Known rows, with every way that one mark hangs from another:
q862(q12): [.05 -.27 -.14 .03 -.13 .16 -.11 -.02 -.18 -.21 .12 .11 .15 .25 -.46 .09 -.34 .10 -.56 -.35 -.06 -.09 -.27 .09 -.14 .27 -.35 .20 -.02 -.11 .18 -.31 -.30 .19 -.16 .10 .41 -.11 .08 -.07 -.31 -.13 -.17 .14 .17 .13 .25 .06 -.29]
q311(q180(q481 q862(q12))): [.09 -.12 .03 .12 -.08 .27 .13 .06 -.01 -.26 .16 .05 .27 -.02 -.24 .09 -.28 -.04 -.41 -.38 .00 -.14 -.47 .14 .16 .33 -.28 -.10 .19 .08 .20 -.33 -.45 .07 -.07 -.27 .42 -.19 .02 -.06 -.10 -.09 -.13 .09 .02 .09 .45 -.22 -.41]
q481(q180 q607(q862(q12))): [.01 -.17 -.22 -.02 -.42 .20 -.01 .03 .21 -.21 .08 -.04 -.02 .29 -.18 .05 -.18 .08 -.61 -.29 .45 .07 -.05 -.08 -.07 .09 -.30 .00 .11 .18 -.16 -.37 .29 -.02 -.02 .00 .08 -.35 .01 -.06 -.03 -.17 .04 .15 .09 .27 .21 .02 -.08]
q607(q481(q180) q862(q12)): [-.02 -.25 -.12 -.04 -.37 .12 .14 -.01 .38 -.20 .09 .18 .02 .31 -.26 .07 -.25 -.13 -.60 -.17 .50 .04 -.16 -.02 -.14 .10 -.44 .12 .22 .01 -.23 -.31 .08 .07 -.11 .01 .29 -.14 .02 -.01 -.27 -.17 .01 .07 .41 .27 .13 .08 -.11]
q12(q311(q180) q862): [-.04 -.24 .02 .23 -.12 .36 .54 .02 .05 -.40 .14 .43 .04 .03 -.44 -.05 -.16 .32 -.47 -.46 -.26 -.15 -.50 .29 .07 .23 -.53 .12 .09 .19 .16 -.30 -.55 .23 -.13 -.05 -.02 -.53 .15 .05 -.42 .15 -.13 .18 .25 .11 .41 -.10 -.58]
q862(q12 q180 q607): [.09 -.13 .19 .12 -.22 .18 -.16 -.04 -.05 -.22 .06 .43 .34 .24 -.55 .01 -.32 -.10 -.60 -.16 .00 -.08 -.43 .18 -.07 .24 -.33 .11 .09 -.21 .22 -.19 -.41 .09 -.14 -.12 .61 .15 .06 -.02 -.27 -.25 -.06 .02 .46 .11 .10 -.23 -.30]
q311(q12 q180(q481)): [.08 -.07 -.02 .32 -.05 .47 .15 .12 -.10 -.32 .14 .20 .12 .06 -.51 .04 -.20 .08 -.32 -.22 -.26 -.14 -.40 .23 .11 .26 -.27 .13 .13 .02 .21 -.39 -.40 .11 -.01 -.33 .27 -.32 .11 -.15 -.13 -.09 -.06 .12 .06 .05 .63 -.26 -.51]
q12(q311(q180(q481 q862))): [-.01 -.12 .08 .34 -.06 .45 .42 .09 .05 -.34 .16 .15 .24 -.02 -.47 .01 -.23 .04 -.38 -.46 -.29 -.23 -.44 .21 .16 .21 -.40 .02 .11 .12 .18 -.43 -.56 .09 -.04 -.18 .37 -.27 .08 -.05 -.16 -.04 -.06 .15 .03 .10 .46 -.28 -.43]
q12(q311(q180(q481)) q862(q607)): [.02 -.18 .27 .17 -.11 .46 .42 .03 -.15 -.48 .15 .43 .16 .07 -.44 -.03 -.23 .23 -.33 -.28 -.11 -.21 -.67 .32 .13 .27 -.57 -.02 .23 .10 .14 -.25 -.47 .07 -.16 -.22 .17 -.41 .12 -.02 -.30 .18 .03 .11 .30 .15 .52 -.29 -.63]
q607(q481(q180)): [.00 -.18 -.10 .15 -.21 .07 .42 .01 .19 -.26 .07 .40 .13 -.05 -.17 .03 -.22 -.16 -.42 -.08 .43 -.06 -.11 .04 -.11 .12 -.40 .16 .30 -.09 -.38 -.25 -.14 .10 .01 -.23 .28 -.14 -.03 -.02 -.36 -.18 .08 -.04 .33 .27 .23 -.07 -.17]
q311(q12 q180(q481 q862(q607))): [.13 -.03 -.08 .19 -.10 .40 .21 .08 -.02 -.28 .08 .26 .18 .03 -.42 .06 -.27 -.08 -.31 -.23 -.03 -.15 -.47 .17 .19 .31 -.30 -.10 .26 .01 .26 -.39 -.45 .02 .06 -.56 .40 -.25 .08 -.11 -.11 -.10 -.13 .07 .27 .08 .57 -.30 -.52]
q481(q180(q862) q607): [.03 -.11 -.39 .00 -.33 .09 .25 .02 .27 -.19 .01 .12 .09 -.04 -.05 .02 -.17 .01 -.54 -.32 .52 .02 .00 -.14 .01 .14 -.27 -.13 .20 .14 -.17 -.37 .06 -.06 .15 -.31 .11 -.35 -.05 -.02 -.08 -.19 .01 .07 .14 .28 .22 -.04 -.11]
q180(q481): [.07 -.05 .03 .12 .01 .32 -.16 .08 -.11 -.39 .13 .10 .33 .04 -.42 .06 -.28 .10 -.31 -.17 -.06 -.16 -.32 .06 .09 .22 -.15 .11 .08 -.05 .03 -.24 -.35 -.08 -.09 -.24 .20 -.11 -.02 -.17 -.09 -.09 .07 .11 -.13 .21 .45 -.26 -.33]
q862(q12(q311) q180 q607(q481)): [.01 -.19 .21 .26 -.21 .30 .21 -.04 -.03 -.24 .07 .56 .36 .11 -.67 -.02 -.30 -.14 -.58 -.15 .00 -.22 -.46 .25 -.06 .18 -.59 .05 .20 -.32 .16 -.23 -.42 .15 -.14 -.09 .78 .13 .04 .01 -.29 -.28 .12 -.02 .70 .14 .19 -.24 -.33]
q311(q12(q862)): [.04 -.18 -.44 .04 -.11 .25 .13 .00 .04 -.30 .01 .46 -.03 .16 -.57 -.02 -.21 .32 -.51 -.30 -.10 -.06 -.23 .08 -.05 .23 -.32 .22 .00 -.04 .23 -.31 -.39 .15 -.01 -.27 -.10 -.40 .15 -.06 -.42 -.01 -.19 .17 .43 .14 .36 .07 -.51]
q607(q862): [.02 -.07 -.14 .02 -.20 .13 -.18 .05 .27 -.33 .08 .18 .07 .26 -.38 .06 -.24 -.04 -.44 -.27 .01 .00 -.28 -.01 .03 .12 -.07 .11 -.02 .25 -.01 -.27 -.24 -.01 -.07 -.11 .00 -.07 .07 -.04 -.18 -.09 -.14 .19 -.06 .22 .14 -.05 -.22]
q311(q12 q180): [.07 -.13 -.14 .33 -.12 .32 .27 .08 -.01 -.27 .11 .33 .01 .09 -.46 .04 -.19 .02 -.39 -.28 -.26 -.09 -.34 .23 .04 .23 -.27 .17 .09 .07 .17 -.40 -.43 .22 .03 -.27 .22 -.31 .16 -.07 -.26 -.11 -.19 .11 .17 .05 .50 -.14 -.47]
q607(q481 q862(q12 q180)): [-.03 -.14 -.15 .05 -.26 .10 -.02 .00 .37 -.22 .07 .38 .18 .10 -.48 .02 -.22 -.08 -.65 -.19 .21 -.06 -.26 .03 -.03 .10 -.28 .04 .10 -.04 .03 -.21 -.18 .10 -.11 -.06 .27 .03 .02 .03 -.23 -.29 .06 .07 .40 .22 .08 -.01 -.19]

Rows:
[.07 -.22 -.08 -.06 -.35 .14 .24 -.05 .28 -.18 .04 .15 .14 .31 -.15 .05 -.30 -.17 -.59 -.27 .50 .08 -.17 -.02 -.10 .21 -.42 .14 .25 .03 -.13 -.40 -.20 .02 .00 -.24 .42 -.17 .02 -.03 -.34 -.11 -.24 .07 .38 .20 .09 -.06 -.15] : q481(q180(q862(q12 q607)))
[.11 -.17 -.22 -.14 -.16 .04 .00 -.05 -.02 -.18 .02 .24 .26 .13 -.29 .11 -.41 -.14 -.49 -.32 .25 -.09 -.37 -.02 .00 .32 -.36 -.15 .16 -.07 .19 -.28 -.40 .02 -.01 -.31 .53 .04 .02 -.01 -.27 -.12 -.22 .05 .41 .18 .14 -.04 -.31] : q180(q862(q12 q607))
[.01 -.08 -.02 .04 -.25 .29 -.36 .02 .33 -.27 .11 .10 .22 .35 -.59 .02 -.23 .07 -.65 -.32 -.06 -.02 -.31 .04 .04 .14 -.13 .15 -.08 .09 .24 -.30 -.27 .00 -.17 .01 .18 -.03 .05 -.06 -.10 -.19 -.08 .22 .09 .14 .14 -.12 -.23] : q607(q862(q12 q180(q481)))
[.00 -.23 -.24 .04 -.24 .04 .42 -.03 .25 -.18 .05 .34 .16 -.01 -.15 .05 -.25 -.16 -.53 -.18 .54 -.04 -.11 -.02 -.10 .17 -.46 .06 .31 -.13 -.25 -.30 -.17 .10 .03 -.25 .38 -.14 -.04 .01 -.36 -.19 .00 -.02 .48 .26 .18 .02 -.17] : q607(q481(q180(q862(q12))))
[.01 -.06 -.31 .06 -.25 .15 -.25 .05 .06 -.25 .07 .16 .14 .05 -.41 .02 -.19 .15 -.58 -.30 .06 -.08 -.20 -.03 .06 .12 -.11 -.16 -.06 .12 .16 -.25 .01 .01 -.02 -.05 .06 -.16 .01 -.02 .05 -.26 .11 .15 .04 .23 .23 -.04 -.21] : q481(q607(q862(q12 q180)))
[.07 -.17 -.08 .13 -.14 .12 .23 .03 .07 -.21 .13 .17 .16 -.02 -.19 .09 -.27 -.12 -.48 -.42 .00 -.07 -.42 .15 .09 .31 -.30 -.05 .14 .13 .15 -.34 -.47 .17 -.03 -.22 .39 -.16 .06 .02 -.23 -.11 -.25 .08 .12 .08 .32 -.11 -.38] : q311(q180(q862(q12)))
[.10 -.09 -.08 .12 -.10 .25 .09 .08 -.11 -.26 .16 .02 .27 -.12 -.22 .09 -.25 .03 -.41 -.37 .09 -.18 -.43 .10 .20 .32 -.27 -.25 .19 .07 .19 -.32 -.26 .04 -.03 -.29 .38 -.24 -.01 -.06 .03 -.13 .00 .08 -.04 .12 .51 -.21 -.40] : q311(q180(q481(q607) q862(q12)))
[.08 -.11 .14 .07 -.21 .07 .25 .00 -.05 -.32 .04 .51 .22 .05 -.16 .06 -.32 -.31 -.27 .10 .47 -.08 -.34 .09 -.06 .17 -.39 .02 .39 -.12 -.37 -.15 -.15 -.01 .01 -.39 .48 .06 -.02 -.04 -.32 -.15 .10 -.11 .40 .30 .25 -.25 -.25] : q862(q607(q481(q180)))
[.03 -.31 .18 .11 -.25 .29 .34 -.04 -.21 -.25 .10 .30 .20 .28 -.43 .07 -.38 -.16 -.44 -.13 .30 -.17 -.39 .19 -.17 .22 -.74 .08 .31 -.27 -.08 -.32 -.12 .14 -.14 -.02 .79 -.04 .06 -.05 -.33 -.13 .06 -.02 .64 .21 .29 -.11 -.28] : q862(q12(q311) q607(q481(q180)))
[-.08 -.19 -.09 .21 -.16 .36 .38 -.02 .28 -.37 .07 .56 .14 .05 -.64 -.14 -.12 .39 -.67 -.45 -.31 -.14 -.37 .21 .04 .15 -.45 .21 -.03 .07 .26 -.28 -.65 .16 -.12 -.08 -.09 -.41 .11 .05 -.44 .03 -.08 .21 .39 .12 .21 -.09 -.51] : q12(q311 q862(q180))
[.02 -.24 -.18 -.03 -.34 .14 .27 -.04 .39 -.14 .05 .09 .10 .29 -.18 .04 -.25 -.08 -.65 -.38 .37 .09 -.08 -.04 -.11 .20 -.40 .21 .17 .06 -.08 -.44 -.22 .07 -.01 -.17 .32 -.25 .02 -.03 -.35 -.10 -.27 .12 .31 .17 .09 .03 -.13] : q481(q180(q862(q12)))
[.06 -.03 -.14 .03 -.09 .34 -.34 .10 -.19 -.36 .14 -.05 .26 .05 -.42 .07 -.26 .21 -.38 -.21 .09 -.18 -.30 -.03 .12 .20 -.14 -.15 .04 .01 .11 -.24 .01 -.13 -.09 -.14 .15 -.18 -.04 -.17 .14 -.14 .21 .14 -.14 .25 .48 -.17 -.29] : q180(q481(q607(q862(q12))))
[-.02 -.14 .21 .40 -.05 .50 .37 .10 -.04 -.38 .20 .17 .21 .02 -.52 .01 -.21 .07 -.33 -.38 -.36 -.23 -.45 .27 .12 .19 -.40 .14 .09 .11 .13 -.40 -.52 .12 -.10 -.08 .35 -.28 .09 -.08 -.17 -.03 -.01 .16 -.04 .10 .51 -.29 -.43] : q12(q311(q180(q481)))
[.02 -.28 .09 .23 -.12 .43 .14 .03 -.18 -.25 .20 .02 .18 .24 -.57 .06 -.31 .13 -.51 -.44 -.28 -.19 -.41 .24 -.04 .27 -.52 .17 .02 -.07 .29 -.40 -.38 .21 -.21 .15 .53 -.23 .11 -.09 -.21 -.07 -.08 .18 .16 .06 .43 -.08 -.38] : q862(q12(q311(q180(q481))))
[.01 .01 -.31 .10 -.22 .12 -.20 .08 .13 -.30 .05 .25 .15 -.06 -.36 .01 -.15 .10 -.51 -.26 .06 -.08 -.19 -.04 .12 .08 -.02 -.17 -.03 .19 .04 -.22 -.05 -.04 .05 -.19 -.04 -.13 .00 -.02 .05 -.26 .14 .12 -.07 .26 .23 -.12 -.22] : q481(q607(q862(q180)))
[-.04 -.03 -.15 .14 -.24 .07 .06 .04 .50 -.28 .05 .51 .17 -.04 -.42 .00 -.16 -.16 -.53 -.13 .19 -.06 -.24 .02 .04 .05 -.16 .02 .12 .05 -.13 -.17 -.26 .03 -.02 -.23 .11 .05 -.01 .04 -.21 -.28 .09 .05 .28 .25 .08 -.12 -.20] : q607(q481 q862(q180))
[.09 -.03 -.31 .21 -.08 .38 .20 .11 -.02 -.25 .09 .17 .14 -.11 -.42 .05 -.19 .10 -.38 -.33 -.07 -.17 -.35 .10 .22 .28 -.25 -.19 .17 .04 .30 -.43 -.30 .04 .10 -.49 .25 -.37 .05 -.11 .01 -.15 -.03 .10 .16 .09 .62 -.21 -.49] : q311(q12 q180(q481(q607) q862))
[.06 -.14 .14 .13 -.21 .12 .00 -.05 -.05 -.21 .05 .57 .37 .07 -.51 .01 -.32 -.20 -.56 -.03 .21 -.13 -.42 .18 -.07 .22 -.42 .01 .22 -.33 .09 -.14 -.35 .11 -.11 -.17 .68 .20 .01 .01 -.29 -.31 .09 -.07 .64 .16 .13 -.21 -.29] : q862(q12 q180 q607(q481))
[-.05 -.16 .05 .18 -.17 .30 .46 -.03 .15 -.40 .04 .76 .21 -.02 -.58 -.11 -.18 .19 -.53 -.23 -.02 -.19 -.49 .24 .05 .16 -.56 .04 .19 -.05 .10 -.18 -.55 .11 -.08 -.25 .12 -.26 .07 .07 -.45 .00 .08 .06 .64 .20 .25 -.21 -.53] : q12(q311 q862(q180 q607(q481)))
[.01 -.14 -.40 .12 -.15 .26 .11 -.01 .20 -.28 .00 .56 .03 .14 -.65 -.07 -.16 .32 -.60 -.30 -.18 -.04 -.22 .10 -.02 .20 -.27 .25 -.03 -.06 .28 -.30 -.48 .15 .00 -.29 -.10 -.37 .13 -.03 -.41 -.08 -.18 .17 .49 .10 .28 .00 -.50] : q311(q12(q862(q180)))
[.08 -.07 .09 .20 -.11 .32 -.04 .11 -.16 -.34 .20 .02 .20 -.02 -.26 .08 -.22 .06 -.33 -.27 -.04 -.15 -.46 .17 .17 .25 -.20 -.13 .14 .15 .08 -.27 -.15 .02 -.09 -.16 .25 -.24 .02 -.10 .05 -.11 .09 .10 -.19 .13 .56 -.27 -.38] : q311(q180(q481(q607(q862(q12)))))
[.03 -.11 -.36 .00 -.22 .14 -.25 .05 -.09 -.27 .08 .07 .08 .07 -.35 .08 -.24 .15 -.49 -.32 .15 -.09 -.21 -.06 .03 .16 -.16 -.19 -.02 .13 .09 -.25 .11 .01 -.03 -.04 .07 -.19 .02 -.05 .04 -.20 .09 .15 -.02 .26 .30 .02 -.23] : q481(q607(q862(q12)))
[.10 -.09 -.20 .21 -.14 .22 .42 .05 .05 -.22 .04 .45 .09 -.04 -.34 .06 -.26 -.16 -.36 -.22 .04 -.11 -.42 .16 .11 .27 -.37 -.10 .28 .01 .16 -.36 -.44 .14 .12 -.56 .41 -.19 .10 -.02 -.26 -.15 -.16 .01 .46 .09 .44 -.18 -.48] : q311(q12 q180(q862(q607(q481))))
